What can hang from each mark
gusum: birul dupil vurobig
dupil: dopudas gusum zopuri
nosu: dupil
vurobig: nosu
kubo: gusum
nifa: dupil
birul: dopudas gusum

Known rows, with every way that one mark hangs from another
kubo{gusum{birul dupil}}: |   4.4 |   3.9 | -10.3 | -17.0 |  -2.0 |  23.9 | -15.3 |  16.4 |  -9.1 |   8.8 | -18.8 |  -9.5 |   2.4 | -12.8 |  -1.2 | -18.8 |   8.5 |   4.8 | -10.9 |
kubo{gusum{dupil}}: |  -0.7 |  10.6 | -22.9 |  -4.6 |  -4.6 |  28.2 | -19.3 |   8.5 |   1.8 |   2.8 | -13.6 |  -5.9 |  -1.1 | -11.2 | -14.3 |  -2.4 |   4.3 |   0.3 | -10.2 |
dupil{gusum}: | -15.2 |   0.4 |  -7.8 |   3.0 |   5.8 |  11.1 |  -7.8 |  11.7 |   5.3 |   5.3 | -31.3 |   7.2 |  -5.3 |  -6.0 |  -4.5 | -17.4 |  -2.9 |  10.6 |  -6.9 |
kubo{gusum{birul}}: |  -1.7 |  -1.7 |   3.3 | -26.8 |  12.0 |  23.4 | -20.1 |  25.1 | -10.0 |   8.1 | -22.6 |  -8.6 |   3.5 | -18.6 |   1.2 | -17.5 |  13.8 |   0.4 |  -9.4 |
vurobig{nosu{dupil}}: |   1.5 | -10.0 | -32.5 |   9.3 |  -7.0 |  28.2 |  -7.3 |  28.4 | -11.3 |   8.6 |  -3.2 |  -4.0 |  -4.4 | -23.9 |  -2.2 |  -0.5 | -20.3 |  -6.2 |  -5.3 |
nifa{dupil{dopudas gusum{birul} zopuri}}: |  -6.5 | -16.1 |   9.6 | -25.6 |   7.1 |  19.5 | -29.7 |  18.2 |   4.2 | -15.0 | -35.6 |  25.6 |  17.5 | -19.4 |   7.2 | -51.3 |   9.4 |  41.1 | -10.2 |
nifa{dupil}: |   2.5 |  -5.7 |  -9.3 |  -7.9 |  -3.7 |  26.6 | -16.5 |   9.9 |  11.8 |   6.6 | -24.6 | -10.9 | -10.0 | -22.8 |   1.4 |  -0.6 |   2.7 |  16.4 |   2.4 |
vurobig{nosu}: |   8.1 |  -7.7 | -18.3 |   5.7 |  -3.2 |  15.9 | -15.8 |  18.0 | -10.9 |  -2.2 | -15.9 |   2.0 |  -8.6 | -15.7 |  -2.7 |  -5.9 | -10.0 |  -3.3 |   5.4 |
birul{dopudas gusum}: | -13.2 | -12.8 | -21.4 |   7.1 |  14.1 |  24.2 | -15.2 |  29.9 |   7.8 |   6.5 |   0.7 | -17.7 | -13.9 | -29.2 |  -8.3 |  -2.4 |  -2.7 |   4.3 | -12.6 |
dupil{dopudas gusum zopuri}: | -24.0 |   0.1 |  -3.9 |  -3.3 |   7.9 |   8.0 | -25.6 |   5.5 |   4.7 | -18.9 | -25.7 |  34.6 |  19.1 |  -7.1 |  -3.1 | -28.5 |   1.1 |  26.2 | -18.8 |
kubo{gusum{vurobig{nosu}}}: |   9.3 |  -1.2 | -10.0 | -21.5 |   3.7 |  20.1 | -27.7 |  21.6 | -18.4 |   7.2 | -30.4 |   9.4 |   3.0 | -16.0 |  -0.1 | -20.3 |   6.1 |  -9.3 |  12.4 |
vurobig{nosu{dupil{dopudas}}}: |  -9.0 | -12.8 | -33.2 |   2.0 |  -8.1 |  36.2 | -19.7 |  24.1 | -15.5 |   8.2 |   2.7 |  12.0 |  10.2 | -30.3 | -10.9 |  -7.3 | -21.5 |   6.9 |  -8.0 |
gusum{birul dupil{zopuri} vurobig{nosu}}: |  19.0 |  -4.6 | -11.3 |  -5.1 | -11.4 |  -6.0 |  -8.2 |   7.4 | -22.0 |  -7.8 | -33.7 |  17.1 |   6.7 |  -3.7 |  31.8 | -40.7 |  -0.9 |   5.3 |   3.1 |
nosu{dupil{gusum{vurobig}}}: | -24.4 |  -2.1 | -16.2 |  -3.7 |   4.0 |  14.0 |   4.5 |  10.9 |   2.2 |  27.9 | -32.7 |   5.1 |   3.8 | -10.5 |  10.5 | -24.1 |  -4.4 |   3.3 |  -8.9 |
gusum{birul{dopudas} dupil}: | -10.1 |  -9.1 | -25.8 |   4.7 |  -1.8 |   7.1 |  12.2 |  10.6 |  -0.7 |  19.5 |  -8.2 |  -4.7 | -11.7 | -15.6 |   2.9 | -21.1 |  -4.0 |   4.8 | -12.2 |
nifa{dupil{dopudas gusum{vurobig} zopuri}}: | -12.2 |  -5.4 |   1.9 | -23.1 |   3.1 |  13.2 | -29.5 |   1.6 |   8.2 |  -7.3 | -49.2 |  37.0 |  18.4 | -14.2 |   8.2 | -44.4 |  10.7 |  38.7 |  -2.5 |
nosu{dupil{dopudas}}: | -25.4 |  -3.5 | -26.5 |  -2.6 |  -1.9 |  33.5 | -11.6 |  11.6 |  -1.7 |  17.5 |   0.8 |   4.1 |  15.5 | -26.9 |  -7.2 |   0.8 | -12.0 |  13.4 | -19.6 |
birul{dopudas}: | -21.2 |  -6.3 | -23.8 |   5.8 |   8.8 |  10.0 |   3.0 |  11.6 |   8.6 |  13.8 |  -6.1 |   0.4 | -13.1 | -19.9 |  -6.1 |  -2.8 |  -2.0 |  -2.3 | -11.8 |
nosu{dupil{dopudas gusum zopuri}}: | -29.7 |  -3.0 | -16.6 |   1.7 |   3.1 |  22.2 | -17.7 |  13.9 |   3.8 |  -8.3 | -12.0 |  26.3 |  24.0 | -13.9 |  -4.5 | -23.9 |  -6.6 |  24.9 | -30.3 |

Rows
| -22.8 | -10.0 |   2.2 | -13.3 |  19.0 | -12.7 |   3.1 |  14.6 |  -1.1 |   6.8 | -40.7 |  25.1 |   4.4 |  -3.8 |  22.6 | -57.2 |  12.2 |  11.3 | -13.3 | : dupil{gusum{birul{dopudas} vurobig} zopuri}
| -18.2 |  -8.8 |  -5.1 | -15.9 |   7.4 |  11.4 |   5.8 |  18.0 |  -7.9 |  33.3 | -37.0 |   0.6 |   7.9 | -12.8 |  22.1 | -39.9 |  -1.9 |   7.7 | -10.4 | : nosu{dupil{gusum{birul vurobig}}}
| -22.9 |   2.1 |   0.4 | -12.6 |   8.8 |   0.1 | -20.7 |  -4.2 |  -1.3 |  -7.0 | -40.5 |  41.7 |  24.8 |  -3.4 |  11.7 | -40.7 |   6.9 |  24.4 |  -8.5 | : dupil{dopudas gusum{vurobig} zopuri}
| -22.4 |  -0.5 | -22.0 |  -1.2 |  -1.4 |  24.2 | -18.4 |   8.9 |   1.8 |  -6.2 |   0.9 |  16.0 |  23.2 | -21.7 |   3.3 |  -3.3 |  -8.1 |  15.8 | -28.5 | : nosu{dupil{dopudas zopuri}}
| -11.6 |  -7.5 |  -1.7 | -13.7 |   2.7 |  22.0 | -32.0 |  10.9 |  13.9 | -18.8 | -30.8 |  29.8 |  14.7 | -16.5 |  -4.5 | -33.5 |   4.3 |  39.6 |  -9.9 | : nifa{dupil{dopudas gusum zopuri}}
|   2.6 |  -3.9 | -23.4 | -16.1 |  -1.4 |  31.4 | -19.4 |  31.7 | -18.4 |  19.6 | -17.7 |   0.7 |   6.3 | -24.0 |   0.1 | -15.5 |  -1.1 | -14.2 |   1.8 | : kubo{gusum{vurobig{nosu{dupil}}}}
| -14.8 |   5.4 | -23.4 |  -6.3 |  -8.4 |  11.4 |  -7.6 | -17.5 |  -5.5 |  18.1 | -24.1 |  17.1 |  14.0 | -12.8 |   4.9 | -17.1 |  -3.0 |  16.4 |  -1.6 | : gusum{dupil{dopudas} vurobig}
| -21.5 |  -9.0 |   5.8 | -27.4 |  13.5 |   3.7 |  -9.2 |   5.9 | -12.5 |  20.2 | -45.0 |  25.7 |  18.5 | -13.0 |  11.7 | -52.3 |   6.5 |  24.6 |  -2.5 | : dupil{dopudas gusum{birul vurobig}}
|  10.0 | -11.3 | -27.8 |  -2.2 | -11.1 |  26.1 | -32.6 |  14.2 | -19.1 |   0.6 | -15.1 |   6.8 |   9.2 | -26.3 |  -1.2 | -25.8 |  -9.8 |  18.6 |   9.3 | : birul{gusum{dupil{dopudas} vurobig{nosu}}}
| -16.2 |  -4.8 |   0.3 | -15.2 |   8.1 |   2.0 |   0.1 |  18.0 |  -6.4 |   9.6 | -39.0 |  13.3 |  17.0 |  -5.6 |  31.5 | -45.3 |   3.9 |  11.5 | -19.4 | : nosu{dupil{gusum{birul vurobig} zopuri}}
|  -4.7 |  -5.5 | -31.0 |  17.1 |   0.4 |  15.3 | -16.5 |  18.7 |  11.2 | -15.9 |   3.8 |  -8.2 |  -6.8 | -18.4 |  -2.1 |  -8.6 |  -3.5 |  11.4 | -21.1 | : birul{dopudas gusum{dupil{zopuri}}}
|  -6.8 |  -9.0 | -28.2 |   2.8 |  -8.2 |  26.3 | -25.5 |  22.5 | -12.8 | -14.0 |   2.9 |  23.9 |  19.4 | -22.3 |  -0.2 | -12.4 | -15.9 |  11.2 | -17.4 | : vurobig{nosu{dupil{dopudas zopuri}}}
|  -4.0 |   0.6 | -16.0 |  -5.6 |  -4.1 |  15.0 | -32.2 |  -1.1 |  -3.6 | -12.4 | -16.8 |  11.3 |  20.8 | -15.9 |  12.7 | -21.9 |   3.9 |  26.6 | -12.6 | : birul{gusum{dupil{dopudas zopuri} vurobig}}
|  -7.1 |   3.0 |  -6.7 | -17.6 |  -5.4 |  -1.8 | -10.6 |  -9.8 | -12.1 |   0.0 | -29.4 |  25.0 |  25.0 |  -9.3 |  27.2 | -39.7 |   6.3 |  23.9 | -12.0 | : gusum{birul dupil{dopudas zopuri} vurobig}
| -32.2 |  -7.4 | -23.1 |  -0.3 |   3.2 |  30.1 | -11.7 |  17.0 |   1.5 |  14.5 | -11.3 |  16.1 |  14.9 | -21.4 | -13.7 | -19.4 | -11.9 |  21.3 | -20.1 | : nosu{dupil{dopudas gusum}}
| -11.2 |   6.0 | -22.9 |   4.9 | -10.4 |  12.2 | -18.7 |  -9.2 |   2.1 | -17.1 |  -8.8 |  23.1 |  16.9 |  -9.5 |   0.6 | -10.9 |  -4.2 |  21.2 | -20.4 | : gusum{dupil{dopudas zopuri}}
| -12.2 | -12.2 | -23.2 |   4.4 |  -2.1 |  22.4 | -25.3 |  27.5 |  -9.0 | -16.5 |  -9.2 |  34.3 |  19.3 | -15.1 |  -7.4 | -32.6 | -16.9 |  17.9 | -17.5 | : vurobig{nosu{dupil{dopudas gusum zopuri}}}
| -10.5 | -10.6 | -11.3 |  -9.8 |   3.7 |  10.0 | -21.1 |  11.1 | -15.7 |   6.3 | -37.6 |  37.4 |  12.5 | -11.6 |  -2.5 | -45.5 |  -5.8 |  16.1 |  11.6 | : dupil{dopudas gusum{vurobig{nosu}}}
| -19.9 |   0.4 | -13.8 |   8.5 |   2.6 |  14.5 |  -7.9 |  19.1 |   9.0 |  -5.6 | -18.4 |  10.1 |   6.7 |  -7.5 |   5.1 | -17.3 |  -5.3 |  10.4 | -26.8 | : nosu{dupil{gusum zopuri}}
| -13.9 |  -9.5 |  -3.2 | -24.0 |   4.1 |  21.2 | -20.6 |   2.4 |   5.1 |  16.4 | -48.2 |  23.7 |   9.6 | -20.0 |   0.0 | -39.8 |   6.9 |  34.4 |   9.0 | : nifa{dupil{dopudas gusum{vurobig}}}
|  -7.3 |  -6.3 |  -6.8 |  -8.9 |   2.2 |   1.0 | -28.1 |   9.0 | -15.6 | -16.1 | -37.7 |  49.1 |  21.0 |  -7.0 |   7.9 | -50.0 |  -1.6 |  20.6 |   2.6 | : dupil{dopudas gusum{vurobig{nosu}} zopuri}
| -27.3 | -15.5 | -14.5 |   1.1 |  13.3 |   8.4 |   4.5 |  32.5 |   4.7 |   7.9 | -12.7 |  11.0 |   3.8 | -13.7 |   7.9 | -40.1 |  -3.4 |   8.6 | -33.0 | : nosu{dupil{gusum{birul{dopudas}} zopuri}}
|  -9.3 |  -1.0 | -18.3 | -21.2 |   6.5 |  13.2 |  -1.5 |  14.9 |  -8.5 |  30.0 | -23.1 |   0.5 |  -0.2 | -15.8 |   3.5 | -37.1 |  13.2 |  -3.1 |  -7.8 | : kubo{gusum{birul{dopudas} dupil vurobig}}
|  -9.8 | -20.6 |   0.4 | -11.5 |  12.4 |   9.1 | -10.7 |  29.1 |  13.2 |  -7.4 | -30.8 |  14.0 |  -5.4 | -16.7 |   7.1 | -50.8 |   9.7 |  25.8 | -12.9 | : nifa{dupil{gusum{birul{dopudas}} zopuri}}
|  -7.2 |  -7.8 | -23.9 |  -7.3 |  -5.3 |  16.9 | -20.2 |  13.2 | -18.2 |  -2.8 | -14.0 |  29.2 |  25.2 | -20.2 |  15.0 | -22.7 |  -9.2 |   7.3 |  -7.4 | : gusum{vurobig{nosu{dupil{dopudas zopuri}}}}
| -16.0 | -15.9 | -28.8 |   3.6 |  -2.2 |  32.3 | -18.1 |  29.6 | -11.3 |   5.5 | -10.8 |  21.6 |   9.5 | -20.7 | -18.3 | -28.0 | -21.2 |  14.4 |  -7.5 | : vurobig{nosu{dupil{dopudas gusum}}}
|  -0.4 |  -8.2 | -27.6 |  -1.0 |  -6.8 |  18.8 |  -4.4 |  18.8 | -15.7 |  21.5 | -19.2 |   1.9 |   1.1 | -20.3 |  13.1 | -12.0 | -12.5 |  -8.2 |   3.8 | : gusum{vurobig{nosu{dupil}}}
| -16.2 | -11.1 |  -7.0 | -17.1 |  14.0 |  -1.6 |  10.1 |  10.7 |  -7.0 |  31.4 | -27.2 |   1.9 |  -3.9 | -19.6 |  18.7 | -32.4 |   7.0 |  -1.3 |  -3.1 | : gusum{birul{dopudas} vurobig}
|  -8.1 |  -9.2 | -35.2 |  16.9 |   0.4 |  24.5 |  -9.0 |  20.3 |   9.6 |   7.6 |   2.9 | -20.7 | -14.1 | -23.2 | -11.7 |  -5.6 |  -7.7 |   7.7 | -13.4 | : birul{dopudas gusum{dupil}}
|  14.3 |   3.4 | -23.3 |   5.6 | -16.5 |  -2.5 | -12.1 |  -1.7 | -12.2 | -12.0 | -28.3 |  20.6 |   2.4 |  -0.9 |  21.1 | -22.8 |  -5.0 |   1.2 |   4.1 | : gusum{dupil{zopuri} vurobig{nosu}}
|   7.6 | -12.0 | -12.8 | -28.7 |   3.5 |  30.4 | -17.9 |  38.6 | -27.6 |  23.8 | -20.9 |  -2.9 |   9.7 | -26.5 |  11.6 | -32.6 |   2.0 |  -9.8 |  -0.7 | : kubo{gusum{birul vurobig{nosu{dupil}}}}
|  -0.8 |  -4.4 |   1.1 |  -6.2 |   1.2 |  15.3 | -23.1 |  14.7 |  17.0 | -18.7 | -38.4 |  13.0 |  -1.0 |  -9.5 |   4.0 | -25.7 |   5.2 |  25.1 |  -7.6 | : nifa{dupil{gusum zopuri}}
|  -2.6 |  11.5 | -16.1 |   1.0 | -10.8 |  -4.2 |  -5.6 | -14.8 |   0.9 |  -3.2 | -31.6 |  13.0 |   6.2 |  -0.3 |  25.3 | -13.6 |   4.3 |   6.6 |  -9.5 | : gusum{dupil{zopuri} vurobig}
| -15.4 | -11.5 |  -6.7 | -14.4 |   2.6 |  31.0 | -26.2 |  13.5 |  10.7 |   3.2 | -31.7 |  16.5 |   5.2 | -23.3 | -15.8 | -28.8 |   0.4 |  36.6 |   0.2 | : nifa{dupil{dopudas gusum}}
|   1.9 | -20.3 | -24.1 |   0.4 |   8.6 |  16.1 | -17.4 |  34.5 |  -9.9 |  10.5 | -13.6 |  -4.8 | -10.2 | -29.5 |   2.8 | -22.5 |  -4.8 |  -2.5 |  10.1 | : birul{dopudas gusum{vurobig{nosu}}}
|  -8.4 |  -3.8 | -15.8 |  -9.0 |  -5.8 |  18.0 |  -8.9 |   0.9 | -10.3 |  10.1 | -13.0 |   6.6 |  11.6 | -17.0 |   2.2 | -22.8 |  -4.8 |  23.2 | -11.8 | : gusum{birul dupil{dopudas}}
|  -7.8 |  -4.2 | -21.8 | -11.9 |   5.2 |  21.6 |  -6.5 |  22.9 |  -4.1 |  16.2 |  -6.1 |  -5.1 |  -5.8 | -19.0 | -11.6 | -25.1 |   7.9 |  -1.1 | -15.3 | : kubo{gusum{birul{dopudas} dupil}}
|   2.2 |  -6.9 | -25.4 |  11.7 |  -7.7 |  21.2 | -15.3 |  25.6 |  -7.8 | -12.6 |  -2.7 |   7.1 |   3.4 | -16.3 |   8.3 |  -5.4 | -13.5 |  -2.2 | -14.4 | : vurobig{nosu{dupil{zopuri}}}
|   3.3 |   6.4 |  -6.2 | -27.2 |  -1.1 |  15.2 | -11.9 |   7.0 | -13.5 |  21.1 | -33.9 |  -3.5 |   6.0 | -11.2 |  13.7 | -30.5 |  14.8 |   2.2 |  -2.2 | : kubo{gusum{birul dupil vurobig}}
|  -4.2 |  -6.2 |  -6.0 | -15.5 |  -2.4 |  25.5 | -32.7 |   4.6 |   8.8 | -17.5 | -18.8 |  18.7 |  15.2 | -25.4 |   2.5 | -13.2 |   5.3 |  33.1 |  -9.8 | : nifa{dupil{dopudas zopuri}}
|   3.2 |   0.2 | -20.0 |   1.9 |  -5.8 |  16.9 | -15.0 |   5.3 |  -0.1 |  10.1 | -24.1 | -16.6 |  -2.1 | -16.6 |  11.9 | -10.2 |  -0.8 |  10.2 |  -0.2 | : birul{gusum{dupil vurobig}}
|   6.2 | -12.1 |   6.9 | -13.4 |   5.3 |  -8.4 | -13.6 |  19.9 | -18.7 | -10.2 | -49.7 |  27.7 |   8.4 |  -0.1 |  28.5 | -58.0 |   5.2 |   9.1 |   3.8 | : dupil{gusum{birul vurobig{nosu}} zopuri}
